Each row comes from the steps of one walk. Every step used is in the known rows, and no mark comes twice. Write the walk behind each row, first mark first.
In the rows, 128 means zero.
Known rows:
E > Z > M > V: [128 114  56 128  97 127  70 109 108 169 139 114 159 123 147 113  38 169
 130 149 121 127 135  89 126 158 149 170 131 130 112 172 169 137 135 129
 159 147 169 115 112 148  69  85]
R > Y > Z > M > V > P > H > L: [141 138  46 138 132 105 105 107 110 167 139 108 137 111 216  82 141 129
 170 123 102  51  82  55 121 103 155 161 140 171 107 126 172 159 133  78
  65  93 140  96 114  86  87 134]
S > V: [146 124  98 131  93 126 149  91 106 132 117 136 140 128  95 122  88 102
 152 124 108 140 120 118 110 139 141 115 113 125 108 117 126 130 144  92
 154 128 140  97 109 124 115 101]
W > Z > S: [178 138 110 144 101 109 141  98 109 110 124 102 133  58 144 168  92 144
 124 105 110 137 109 130 141 114 144 133  95 119 121 144 168 149 147 162
  75 122 160 115 127 120 130 124]
Z > S > V > P > H: [161 119  65 125  91  96 184  72  74 121 114 120 145  97 164  99 114 114
 164  90  80 115  94  74 124 117 175 131  75 178 101 135 155 155 137  97
  87  94 145  79  91  89 102 112]
P > Z > S > V > M: [172 137  58 132  91 112 130  66  85 136 102 105 145 154 126 126  25 110
 148 138  93 120 122  69 102 144 139 143 128 152  88 160 130 137 149 133
 141 114 179  88  85 154 117  88]
B > R > E > Z > M > V > P: [136 118  85 112 111 130 118  90 112 155 134 128 181 105 128 124  27 170
 150 162 107 118 103  74 129 151 148 166 111 144 108 154 160 148 152 171
 132  99 163 129  86 135  77 102]
E > Z > M > V > P > H: [147 115  43 117 100 104 136  91  77 145 126 112 155 105 188  84  89 144
 156 104  94 100 117  52 128 134 171 164  90 178  98 155 173 156 132 108
  98 105 157  98  93 104  79 111]
Z > M > V > P: [139 118  61 140  95 119 122  95  96 147 123 131 168 105 137 129  42 159
 148 142  95 121 100  65 137 148 163 141 110 144 114 158 162 135 135 145
 131  79 143 120  84 135  86 104]
P > Z: [145 135  92 130 125 126  90 130 130 135 119 112 156 140 127 112  91 115
 141 105 111 112 172  70 130 130 122 158 117 128 117 132 151 142 130 121
 116 112 154 138 149 135 131 119]
W > H > P: [161 129  88 150 108  89 141 109  93 116 129 134 147  74 159 132 103 130
 140 105  87 110  64  59 127 118 162 129  99 164 112 122 170 175 138 108
  76  58 133 119  60  77 113 134]
B > R > Y: [122 150 180 117 184 142  90 137 169 147 138 134 192 150 100 139 159 124
 132 154 177 123 105 162 120 117  84 181 128 121 126 122 107 136 136  93
 131 165 104 119 146 127 145 121]
E > Z > M > V > P: [146 119  52 139  97 125 115  93  93 152 127 125 170 102 141 121  30 166
 151 136 101 120 114  55 131 150 160 153 108 149 115 163 167 136 140 153
 127  95 160 128  86 132  77 101]
G > Y: [123 149 148 137 157 121 106 145 144 157 143 146 175 131 110 133 131 118
 154 138 152 116 125 150 122 124 110 156 134 132 147 105 118 116 132 108
 114 130 103 122 141 109 146 141]
M > V: [117 122  99 144 104 116 104 119 119 152 138 138 153 120 115 132  90 145
 136 144 124 142 114 103 134 143 146 137 129 123 122 149 149 142 130 109
 142 119 146 113 116 127  96  96]
V > M > Z > S: [164 139  87 148 110 101 142  95 108 119 122  91 146  96 150 147  50 144
 116 115 100 129 116  96 137 122 149 150 126 149 121 175 151 139 138 155
  89 120 162 116 122 129 109  99]
G > Y > R > E > Z: [130 139 167  79 178 156 119 116 143 152 149 119 160 117  98 106  85 165
 154 167 162 120 147 149 105 139  97 197 127 129 116 106 133 150 158 179
 121 188 181 159 143 122 100 131]
H > S > Z: [195 164  84 132 102 110 119 109 125 116 131 117 162 114 145 135  91 114
 142  78 102 114 126  75 116 137 138 132 100 143 100 126 163 154 140 160
  86 111 156 102 141 106 120 147]
Y > Z: [137 152 113 104 113 122  86 150 148 156 159 124 134  98 108 122  96 133
 124 127 149 131 143 127 119 113 126 141 140 129 123 113 153 113 144 175
 107 175 183 152 152 114 109 156]
R > B > G > Y: [124 155 169 139 164 144  83 198 133 170 143 156 208 147  99 159 115 112
 149 158 167 102 104 172 118 129  85 172 142 109 150  99  88 111 135  91
 124 148  85 147 146  95 181 155]
G > B > R > E > Z: [129 129 165  74 161 159 111 122 143 151 155 117 161 132 108 120  82 160
 140 166 158 117 142 143 110 132  95 186 129 130 118 118 123 149 166 183
 128 191 184 168 124 122 111 129]
L > H > M > Z > S > V > P: [167 136  43 158  84  99 179  71  77 116 106 128 184  82 133 126  36 129
 162 100  66 125  84  51 133 134 170 114 106 155 103 139 158 154 148 122
  96  75 163  99  71 115  96  95]
L > H > P: [140 135  67 146 121 106 141 121 115 125 122 147 172  81 159 105 101 148
 152  87  84 114  81  54 140 111 165 118 131 154 116 118 166 174 130 107
  76  62 154 121  84  89 106 133]
Y > R > E > Z > M > V: [116 117  89 104 118 133  79 103 114 170 141 117 166 122 125 114  36 180
 135 177 127 127 124 112 125 163 141 185 132 118  98 157 167 151 146 146
 163 157 173 120 116 151  66  89]
L > H > M > V: [106 137  57 154  99  90 101 119  97 146 128 137 185 126 153 116  77 144
 139 134  97 123  92  75 144 157 152 129 162 129  97 145 164 172 129  82
 138 117 168  90  80 144  92  88]
Y > R: [102 134 183 115 168 147 129 131 120 137 118 144 136 139  96 127 138 149
 142 170 131 132 108 139 126 134 114 152 114 100 104 105 138 146 151 140
 130 147 112 136 146 127 133 132]
S > Z > M > V > P > H: [154 123  37 116  91  95 137  90  82 140 124 114 162 111 187  96  87 131
 156  96  86  95 113  44 134 136 174 160  89 173  88 146 177 160 129 107
  96  85 145  88  99 107  91 119]
R > B: [117 124 156 134 131 129 119 163 103 127 133 150 149 135 110 159 109 132
 125 167 148 120 123 163 114 111 112 141 129 102 131 124  99 128 144 119
 134 150 136 165 104 122 165 144]
E > R > Y > Z: [146 179 154  89 156 123  64 147 177 163 163 131 178 108  73 122 109 142
 118 137 193 131 141 165 114 110  94 181 139 126 120 112 131 124 138 142
 117 210 168 145 165 124 110 147]
S > Z > M: [158 131  52 104 101 122  84 111 123 143 125  98 150 143 171 124  48 137
 120 116 109  96 151  91 131 154 137 166 128 129  92 142 163 130 130 156
 150 129 137 110 132 162 111 129]
S > V > P > H: [153 120  66 119  97 102 176  83  77 125 115 125 146 109 163  92 119 110
 165  94  87 107 106  69 121 124 169 134  82 174  97 127 151 153 135  89
  96  91 137  87  91  93 103 120]
P > H > W > Z > M > V: [139 126  37 126  82  96  73  99 100 154 137 111 165  97 174 116  63 160
 129 137 104 115 122  90 144 165 168 163 105 114  86 162 184 168 143 101
 130 103 151  87 109 153  87 106]
V > M: [145 138  94 119 125 123 117 106 105 139 114 112 128 168 149 125  72 126
 128 155 121 106 129  89 112 145 124 145 153 150  98 154 119 127 134 146
 139 113 153 118  92 163 130 121]
H > W: [124 141  96 141 124  96 112 110 139 109 140 131 136 115 155  98 167 142
 129 131 119 129 115 134 140 153 144 115  95 118 123 134 112 171 152 101
 115 104 127  93 134 144 133 134]
W > V > P: [156 121  90 164  98 115 155  92  77 121 120 152 145  83 117 139  65 129
 145 136  96 123  91  95 130 130 151 116  89 146 113 135 158 143 141 144
 109  73 141 128  81 113 111 110]
L > H > P > Z > M: [146 126  28 119 106 116  75 113 112 147 114 103 175 126 178  96  41 148
 133 107  78  92 140  50 138 140 153 166 128 138  98 147 181 154 131 126
 125  94 155 115 110 147  98 116]
L > H: [119 136  79 129 130 111 143 133 114 123 118 148 162 113 175  91 155 136
 135 106 114 121 116  92 130 112 144 111 141 129 117 122 140 147 122 102
 110 104 144 115 118 105 120 128]

Which walk is each row?
[117 115  68 131  93 115  80 110 111 162 134 122 158 128 139 126  56 159
 125 154 113 129 117 103 136 156 154 154 134 121 110 165 161 137 130 118
 165 126 144 102 109 151  83  89]	Z > M > V
[153 125  58 153 119 103 161  84  90 138 121 112 113 106 214  91 157 110
 178 108  74  64  67  55 118  97 164 125 120 176 114 121 159 165 138  77
  55  71 130  82 101  73 101 122]	Z > S > V > P > H > L
[141 132  89 156 135  99 130 118  99 133 131 119 100 112 223 112 189 107
 146 138 102  61  70  73 111 101 137 123 135 148 120 115 153 160 134  81
  75  72 106 107  96  72 122 136]	W > H > L
[115 150 192 118 186 147  82 148 157 156 143 141 205 164  86 155 156 129
 135 165 183 117  95 168 125 112  80 185 131 111 126 114  98 134 148  91
 131 177  96 136 136 120 163 130]	G > B > R > Y
[173 127  69 154  87 112 180  70  89 119 111 127 165  81 109 138  41 128
 159 106  81 135  97  69 127 129 165 120  87 152 117 141 150 136 149 137
 100  79 150 113  91 108  99  99]	M > Z > S > V > P
[170 143  67 124  87 111 127  73  90 143 115 110 137 140 122 129  27 117
 142 145 105 126 112  89  99 139 141 137 136 154  89 153 130 126 154 149
 137 136 189  92  87 148 110 101]	Y > Z > S > V > M
[149 122  46 115 106 125  82 107 109 146 113  97 164 137 164 109  36 143
 131 125  90  96 153  65 134 150 144 169 116 136 103 155 168 132 134 151
 140 102 144 122 117 163 105 114]	V > P > Z > M
[159 135 127 121 118 137 147  86 107 146 126 127 175 107  77 132  58 126
 166 139 119 143  93 146 103 137 125 158 100 128 113 115 126 143 163 129
 132 173 164 100 127 102 107  93]	B > G > Y > R > E > Z > S > V
[118 133  83 114 108 119  45 126 136 185 154 123 184 123 120 127  52 159
 124 167 140 129 113 115 128 144 136 179 138 118 106 156 166 133 143 129
 156 162 160 110 127 144  80 100]	B > R > Y > Z > M > V
[159 162 143 119 131 107 107 113 150 138 150 116 163  80  96 145 103 150
 118 122 154 151 102 169 123  98 121 158 114 139 135 140 140 134 143 165
  95 198 178 116 154 109 107 119]	E > R > Y > Z > S
[134 168 150  98 153 131  60 155 175 170 166 128 177 114  87 128 117 129
 127 146 182 127 128 151 114 105  95 178 139 124 122 109 138 119 150 149
 110 201 166 146 165 113 119 152]	B > R > Y > Z
[128 168 158  99 154 135  54 164 168 176 169 133 188 125  79 140 114 134
 129 154 186 123 118 155 117 103  93 180 141 118 122 103 131 117 159 146
 109 209 162 158 157 109 133 157]	G > B > R > Y > Z
[166 127  79 149  82 108 163  76  99 123 117 116 152  92 102 137  53 114
 142 106  91 149 110 109 122 128 157 125 103 132 114 141 145 138 147 106
 122 127 155  93 118 113 100  84]	M > Z > S > V
[144 119  68 120 104 126 124  86 104 151 132 123 173  98 130 122  24 170
 150 151 105 118 110  72 131 152 157 160 113 148 111 156 161 143 143 167
 131  96 169 131  85 136  74 103]	R > E > Z > M > V > P
[152 118  72 135 100  96 165  90  66 122 121 132 139  92 171  98 118 116
 151 106  89 103  98  83 129 120 167 134  77 174  96 133 166 161 132 101
  86  85 139  94  89  92 106 118]	W > V > P > H
[169 139  69 167  99  84 135  83  97 111 125 100 149  82 151 141  50 143
 114 121  92 132 104 103 141 131 158 141 106 143 112 178 155 161 150 143
  87 108 167 100 117 132 106  91]	H > W > V > M > Z > S
[137 125  45 127  85 113  72 107 115 162 135 116 168 130 144 129  34 150
 131 136 110 120 130  79 136 161 153 165 129 123  97 160 174 142 130 129
 158 119 153 100 119 152  86  96]	S > Z > M > V
[140 134  63 136 100 114 100 107 108 167 139 135 186  96 123 130  33 157
 155 145 112 118 105  72 132 141 157 155 116 146 118 146 167 126 143 155
 119  96 153 126  97 123  86 117]	G > Y > Z > M > V > P
[183 142  47 114  90 101  92  98  99 130 126  98 158 121 194 126  65 132
 118 109  91  97 117  81 117 151 150 154 104 143  86 149 177 148 139 157
 125 115 139  88 111 132 102 133]	W > H > S > Z > M
[167 129  35 123  90 119  91  89  96 142 109 100 173 128 157 107  26 134
 140 118  72 103 136  60 121 152 155 156 103 142  96 156 173 140 143 143
 135 102 154 100 106 149  94 107]	H > S > V > P > Z > M
[142 168 125 107 143 125  70 150 166 163 163 123 167 103  90 123 112 132
 128 129 180 127 137 149 116 106 109 169 144 130 126 111 140 114 139 144
 106 196 175 148 163 116 114 153]	R > Y > Z
[ 99 127 194 110 152 149  98 155 133 153 141 150 171 170 102 162 133 132
 129 177 140 118  93 144 130 119  95 150 123 102 120 112 111 135 169 135
 135 156 100 147 117 112 166 136]	G > B > R
[150 128  29 143 116 103 121  97  98 154 128 105 127 121 235  86 129 122
 173 110  77  45  89  27 126 114 162 151 131 171  99 129 178 168 130  85
  68  64 130  89 107  90  93 129]	S > Z > M > V > P > H > L
[173 140  65 149  90 113 179  73  81 117 108 149 176  87 127 114  82 123
 170 104  73 130  77  63 112 129 170  96  87 157 108 129 149 148 150 127
  97  67 152  96  75  92  98 116]	L > H > S > V > P
[151 128  37 143 118 106 123  98  91 153 126 105 123 101 236  93 132 129
 169 119  79  45  88  39 129 112 163 149 129 160  98 128 185 170 135  82
  58  58 128  95  99  93  96 134]	W > Z > M > V > P > H > L
[153 136  58 120 106  79 155  60 109 105 138 115 154  83 174  71 138 145
 156 110  93 119  98 107 131 148 172 135  57 159 101 139 130 200 166 106
  84 100 167  67 108 116 100 120]	R > E > Z > S > V > P > H > W
[145 147  57 142 117  87 132 122  97 125 124  93 177 110 174 113  48 126
 127  94  86  88 136  50 155 151 154 160 146 153  89 144 175 167 128  94
  84  98 147 122 101 142 101 120]	V > P > H > M > Z
[158 136  51 163  94  91 131  88  94 120 113 109 182  90 152 130  56 140
 150  96  71 128  98  52 146 122 160 137 106 152 118 161 174 168 140 141
  83 100 188  98 105 118 104  85]	L > H > M > V > P > Z > S
[ 96 139 203 128 172 138 107 173 107 148 133 169 177 144  78 160 118 142
 148 202 163 117 106 181 109 113  93 170 123  84 123  96 101 134 163 118
 129 164 112 168 124 112 177 153]	G > Y > R > B
[129 136 157 132 138 161  95 205 112 147 127 142 174 151 113 167 106 119
 121 156 148 106  98 160 123 135  93 149 138  96 132 121  84 120 133 106
 140 152 104 165 134 109 178 148]	R > B > G
[167 135  72 132  91 114 141  66  85 133 105 111 134 151 128 131  38 114
 144 147  98 125 106  89 101 144 142 133 132 153  92 159 122 131 148 134
 145 121 169  84  78 152 117  91]	Z > S > V > M
[155 120  35 117  94 125  89  94 101 148 109  99 167 137 153 107  23 134
 139 123  83 100 150  61 128 153 148 165 110 136  95 152 167 133 138 139
 150 103 148 112 111 161 101 105]	S > V > P > Z > M
[152 164 156 125 129 113  96 149 137 153 155 132 180  87  92 162  84 142
 125 139 154 139  94 178 119 101 110 161 119 127 145 127 126 124 152 167
  94 196 163 133 153  90 134 135]	E > R > B > G > Y > Z > S
[165 144  97 136  87 118 128 105 113 152 135 130 169  97  82 141  63 107
 154 119 116 145  93 138 109 125 138 132 109 131 123 117 133 121 155 120
 123 165 163  93 132  95 113 106]	B > G > Y > Z > S > V
[155 141 119 128  97 119 124  93 117 150 138 133 175 110  68 150  75 116
 150 135 126 150  85 146 110 111 131 140 103 125 114 117 131 131 170 121
 128 182 165  99 119 101 119 102]	G > B > R > Y > Z > S > V
[153 132  60 145 106 120  98 112 110 145 118 121 182 121 119 117  47 130
 161 110  95 113 152  26 135 137 142 159 102 140 113 147 169 149 136 129
 105  75 165 137 122 128 110 105]	M > V > P > Z
[151 131  58 171  98  96 152  86  79 111 122 161 163  72 145 112  93 138
 147 130  87 122  81  84 137 136 164 104  77 141 107 136 154 171 151 122
  97  52 147 106  80 113 110 112]	L > H > W > V > P
[167 153  86 130 101 119 108 109  88 159 121 122 171 150 108 148  18 110
 149 163 123 114  99 111  94 139 120 156 142 141  97 142 109 120 159 135
 138 148 173 106  90 134 136 113]	R > B > G > Y > Z > S > V > M
[172 134  40 145  79  97 125  83  79 137 124 128 181  89 159 134  42 148
 149 124  82 113  83  37 127 149 173 139  86 156  99 160 182 155 144 150
 105  63 148 101  73 109  83 111]	W > H > S > Z > M > V > P
[136 179 160 100 148 131  51 197 158 186 169 148 199 117  75 143  84 129
 132 154 184 114 128 169 111 116  86 179 146 113 135  94 119 108 148 147
 112 198 149 163 167  97 142 170]	E > R > B > G > Y > Z
